Each row was made from one path, in order. Every step used is in the known rows, and no mark comes twice. Write each row's path.
In the rows, zero is written as 128.
Known rows:
S-K-L-R-G: [104 120  97 128 119 137 125 147 157 120 119 135  80  84 100 143 142 121
 120 173 143 125 125 113  93 110  70 173]
K-G: [117 125 131 148 118 126 127  95 124 145 107 146 117 138 154 119 124 126
 164 120 110 132 131 116 125  78 124 159]
G-R-L: [128 150 100 104 147 128 126 108 155 175 121  50 165 142 131 150 119  98
 122 169 134 119 167 136 140 120  91 100]
S-K-G-Q: [118 118 131 174  63 110 144  89 151 146 110 149  98 125 163 112 129 149
 126 126 115 156 151 115  99  85 109 183]
R-G-Q: [ 96 114 120 160  99 117 134 107 168 145  69 194 104 124 149  95 133 139
 157 159 129 141 192 113  97 145 109 119]
F-S-K-L: [115 145 106 107 124 142 105 172 153 136 144 113 113  84 122 134 164 131
  74 115 131 137  83 145  98 119  64 157]
S-K-L: [125 129 108 104 130 146 129 140 131 125 162 114 107  94 104 138 136 130
  69 145 147 138  96 138 109 118 104 148]
R-L-F-S-K-G: [101 135 101 125 120 102  40 123 178 156 111  91 128 135 134 144 171 106
 105  83  94 133 122 137 102 117  41 172]
E-S: [150 113 139 140 135 111 127 153 107 137  85 153 143 125 141 115 125 161
 118 115 125 130 121 129 132 118 132 116]
N-R-G-K-L: [ 79 132  74 122 151 170  91 135 215 138 112 135 115  71  99 107 122  73
 145 213 115 115 135 149  92 133 123 128]
N-R-G-K-S-F: [ 95  95 133 148 119 156  37 180 219 106 102 121 151  90 111  96 109  61
 162 211 108 142  89 143  82 184 116 149]
K-G-R-L: [114 154 104 123 135 128 121  80 155 190 104  70 155 157 148 146 119 102
 155 158 114 120 161 127 140  68  91 131]
R-G-K-S: [ 74 119 140 145 151 129  77 121 184 117 103 151 131  73 109  87 142 102
 147 172 115 145 127 146  77 168  98 143]
G-R-L-F-S: [106 165  97 100 162 124  50 151 193 174 100  54 161 131 147 152 135  92
 112 127 111 105 142 145 124 138  41  97]
N-R-L-K: [136 118  77 142 142 138  98 110 184 111 129  65 144 162 118 149 136  78
  99 137 106 155 148 138 153 138 116 122]
F-L-R: [129 140 107 149 114 131 161 177 160 120 111 100 133 123 107 152 121 117
 120 137 120 118 106  87  99 113 104 150]
G-K-S-F: [125 114 168 125 124 141  64 186 161  97 155  97 158  83 112 101 111 105
 118 172 127 140  81 176  84 178 110 140]
R-L: [126 131  96 109 141 122 124 105 137 150 126  98 144 151 114 143 143 109
 114 144 132 136 156 148 131 132 115 118]
L-F-S-K-G-Q: [103 132 124 169  74 106  70 132 182 148  87 154 100 110 177 115 148 142
 114  88  87 145 134 123  75 111  51 182]
L-F: [121 125 123 121 143 118  69 149 146 121 128 134 126 119 127 130 125 122
 111 119 119 118 126 132 122 151 110 114]
E-S-K-L-F: [137 108 111 107 154 118  67 180 133 134 123 140 114  82 114 139 139 154
  48 120 135 131  90 142 104 139  99 123]
Q-G-K-S-F: [121 117 151 148 114 142  65 174 187  98 142 109 164  52 126  93  88 115
 129 178 105 162 113 205  70 191  97 144]
Q-G-R-L-K: [133 152  99 146 140 132 108  94 189 155 122  45 162 109 141 128 108 105
  99 144 100 167 201 182 148 131  56  91]
S-K: [140 115 132 134  98 118 122 125 130 127 148 103 123 116 111 137 136 133
  96 128 127 136 114 133 125 130 112 159]
L-R: [132 131 131 140 119 128 144 147 134 105 122 110 116 123 133 152 122 129
 142 136 121 110 120 116 125 112 119 157]
Q-G: [128 127 115 152 112 134 125 120 156 136 122 129 131  96 134 116 103 133
 142 129 111 151 155 162 111 137 119 131]
F-S: [119 142 129 133 127 124 110 161 144 132 107 130 128 121 145 122 146 129
 130  95 111 127 110 132 113 126  83 137]
Q-G-R-L: [122 152  86 129 129 138 120  95 182 179 115  56 171 109 137 135  92 107
 133 170 114 138 194 166 127 123  77  97]
G-R-L-K: [136 155 113 122 156 132 108 105 156 152 133  41 155 145 134 152 128  97
  91 137 118 149 175 153 169 121  72  89]
K-L-F-S: [ 97 153 100 100 171 144  55 193 166 131 119 140 115  92 143 127 150 124
  84 102 122 118  96 149  90 142  67 106]
N-R-L-K-G: [122 122  82 162 136 139 102  77 180 130 113  80 133 176 143 144 139  75
 130 129  85 156 144 127 153  82 115 145]
R-L-K: [138 130 106 128 158 119 107 108 137 120 135  84 145 153 118 139 148 119
  84 115 121 163 167 155 148 138  92 107]
R-G-K-L: [ 79 142 108 107 164 150 104 125 171 142 123 162 116  61  96  96 142 119
 129 187 134 124 155 166  94 142  97 120]

Write each row's path:
[117 104 124 173  77 123 135 203 192 134  70 162 122 125 130 113 105 128
 148 171 127 144 156  84  62 145  76 134] => S-F-L-R-G-Q
[106 128 124 169  90 124 151  93 141 149  90 168 110 136 180 102 116 148
 158 130 105 151 165 115 106  82 128 153] => K-G-Q
[111 146  81 123 149 120  73 116 207 172 115  60 161  99 138 144  93  98
 118 162 114 131 192 170 118 150  68  87] => Q-G-R-L-F
[129 131 130 138  96 115 101 155 156 129 128 106 125 109 127 133 156 126
 102  92 112 135  96 130 105 129  67 172] => F-S-K
[135 103 135 121 156 125  56 159 147  94 148  71 163 145 128 124 139 110
  70 132 129 181 104 167 126 184  76 113] => R-L-K-S-F
[ 95 120  94 147  93 129 153 138 175 121  94 159  71  78 129 127 136 136
 117 186 144 139 164 111  75 110  71 170] => S-K-L-R-G-Q
[109 138 142 135 147 135  93 135 167 106 136 107 147  72 121 107 133 116
 121 163 110 140 100 159  91 164 125 152] => G-K-S
[ 67 151 103 108 175 137  25 172 204 133 101 160 112  45 112  95 164 107
 117 146 112 111 133 173  77 163  47 114] => R-G-K-L-F-S
[110 148  95 102 167 122  68 128 175 164 119  57 160 133 129 161 115  90
 103 160 129 113 159 136 134 142  77  81] => G-R-L-F
[128 136 148 141 122 144 101 228 192  86 135  73 160  81  93 125 108 100
 110 176 112 130  59 134  59 166  83 162] => G-K-S-F-L-R
[115 127 127 163 151 136 101 168 170 102 116 104 147 109 126 113 150 121
  59 104 110 185  85 118  93 157  84 116] => F-L-K-S
[ 98 103 133 156 121 131  94 228 187 108  85 132 140 114 112 122 124  98
 139 163 135 144  79  81  57 160  69 146] => K-S-F-L-R-G
[114 137 133 150  87 118  97 127 151 143 111 119 116 122 147 127 157 134
 131  85  96 137 102 118 102  82  69 203] => F-S-K-G
[168 112 143 156 111 119 129 248 139 127  91 117 165 131 117 137 107 145
 108 129 122 117  89  99  99 124 101 130] => E-S-F-L-R
[142 120 115 116 141 128 123 163 112 148 124 136 126  90 116 132 143 161
  64 130 147 138  96 139 109 109 114 138] => E-S-K-L
[105 144 107  95 179 149  64 154 166 120 158 126 126  55  94 118 122 115
  87 162 126 110 119 184  94 155 109 113] => G-K-L-F
[114 162 107 126 110 115  98 107 178 190 111  48 145 138 154 150 143 103
 119 118  99 127 131 123 122  67  28 172] => F-S-K-G-R-L
[125 138 123 153 108 139 112 114 176 124 142 115 138  55 114  97 102 124
 141 156  93 147 169 204 101 146 109 140] => Q-G-K
[152 113 140 155 125 138 101 206 154 110 147  95 151 131 101 118 124 126
  70 105 118 170 104 135 118 159  75  99] => S-F-L-K
[128 144 113 144 115 139 126 115 175 162 112  91 142  86 149 126  78 120
 142 158 113 136 168 160 123 118  90 109] => Q-G-R
[111 135 129 153 108 105  43 145 177 138 113 127 108 116 150 130 157 126
 120  72  91 120  97 128  99 108  56 192] => L-F-S-K-G
[121 117  66 114 154 134  58 135 202 133 116  84 143 154 117 164 123  67
 125 157 110 118 131 124 126 154 125 118] => N-R-L-F
[145 104 131 180  70  98 138 110 127 162  71 174 110 125 172 108 133 176
 116 118 104 155 151 113 105  76 116 174] => E-S-K-G-Q
[115 125 132 156 114 146  82 204 220 121 136  96 176  52  99  92  90 108
 105 170  99 177  93 175  39 188  83 133] => Q-G-K-S-F-L
[102 162  85 129 143 128  49 145 224 172  94  64 163  96 152 135 119  97
 122 134  93 128 176 180 106 148  23  94] => Q-G-R-L-F-S
[ 91 109 143 146 140 141  64 198 207 128 109 133 158  82  84  87 127  97
 130 179 125 155  93 136  46 187  83 130] => R-G-K-S-F-L
[140  96 137 169 111 113 112 236 154 142  50 160 153 125 108 122 123 141
 146 142 132 121 117  92  85 127  80 129] => E-S-F-L-R-G
[163  98 139 144 109 102 116 148 112 138 114 128 137 116 120 125 140 160
  92 107 126 131 111 125 124 126 115 153] => E-S-K
[113 132  94 101 166 114  70 119 160 135 130 103 139 140 112 147 140 102
 101 128 127 126 150 147 125 159 104 102] => R-L-F
[170 100 159 133 116 117  98 196 106 135 100 144 155 136 137 119 114 155
 121 125 135 128 105 135 124 136 120 109] => E-S-F
[122 121  77 181 106 136 117  70 198 136  90 104 124 171 172 123 130  93
 124 143  84 174 186 122 134  89 113 142] => N-R-L-K-G-Q
[107 149  95 122 142 163 121 125 174 135 156 122 134  34 110 103 106 126
 111 177 112 148 154 212  87 135 108 120] => Q-G-K-L
[108 138  94  95 172 138  78 165 150 125 141 141 109  95 121 135 134 123
  89 139 144 118 111 145 107 148 106 101] => K-L-F
[113 142 125 126 143 118  50 176 164 124 108 133 125 114 143 131 147 120
 118  87 105 115 108 135 108 153  70 123] => L-F-S
[111 140 110 152 153 132  90 106 202 136 118  41 164  96 153 117 116  96
  88 152  99 184 169 182 119 153  48  99] => Q-G-R-L-K-S
[ 76 131  71 115 169 161  40 151 237 125 109 144 111  69  95 121 120  66
 131 204 109 107 131 153  87 153 110 116] => N-R-G-K-L-F
[104 105  93 151 121 141 101 119 191 137  82 149 119 132 127 125 124  81
 174 165 114 126 140  96 123 132 132 131] => N-R-G
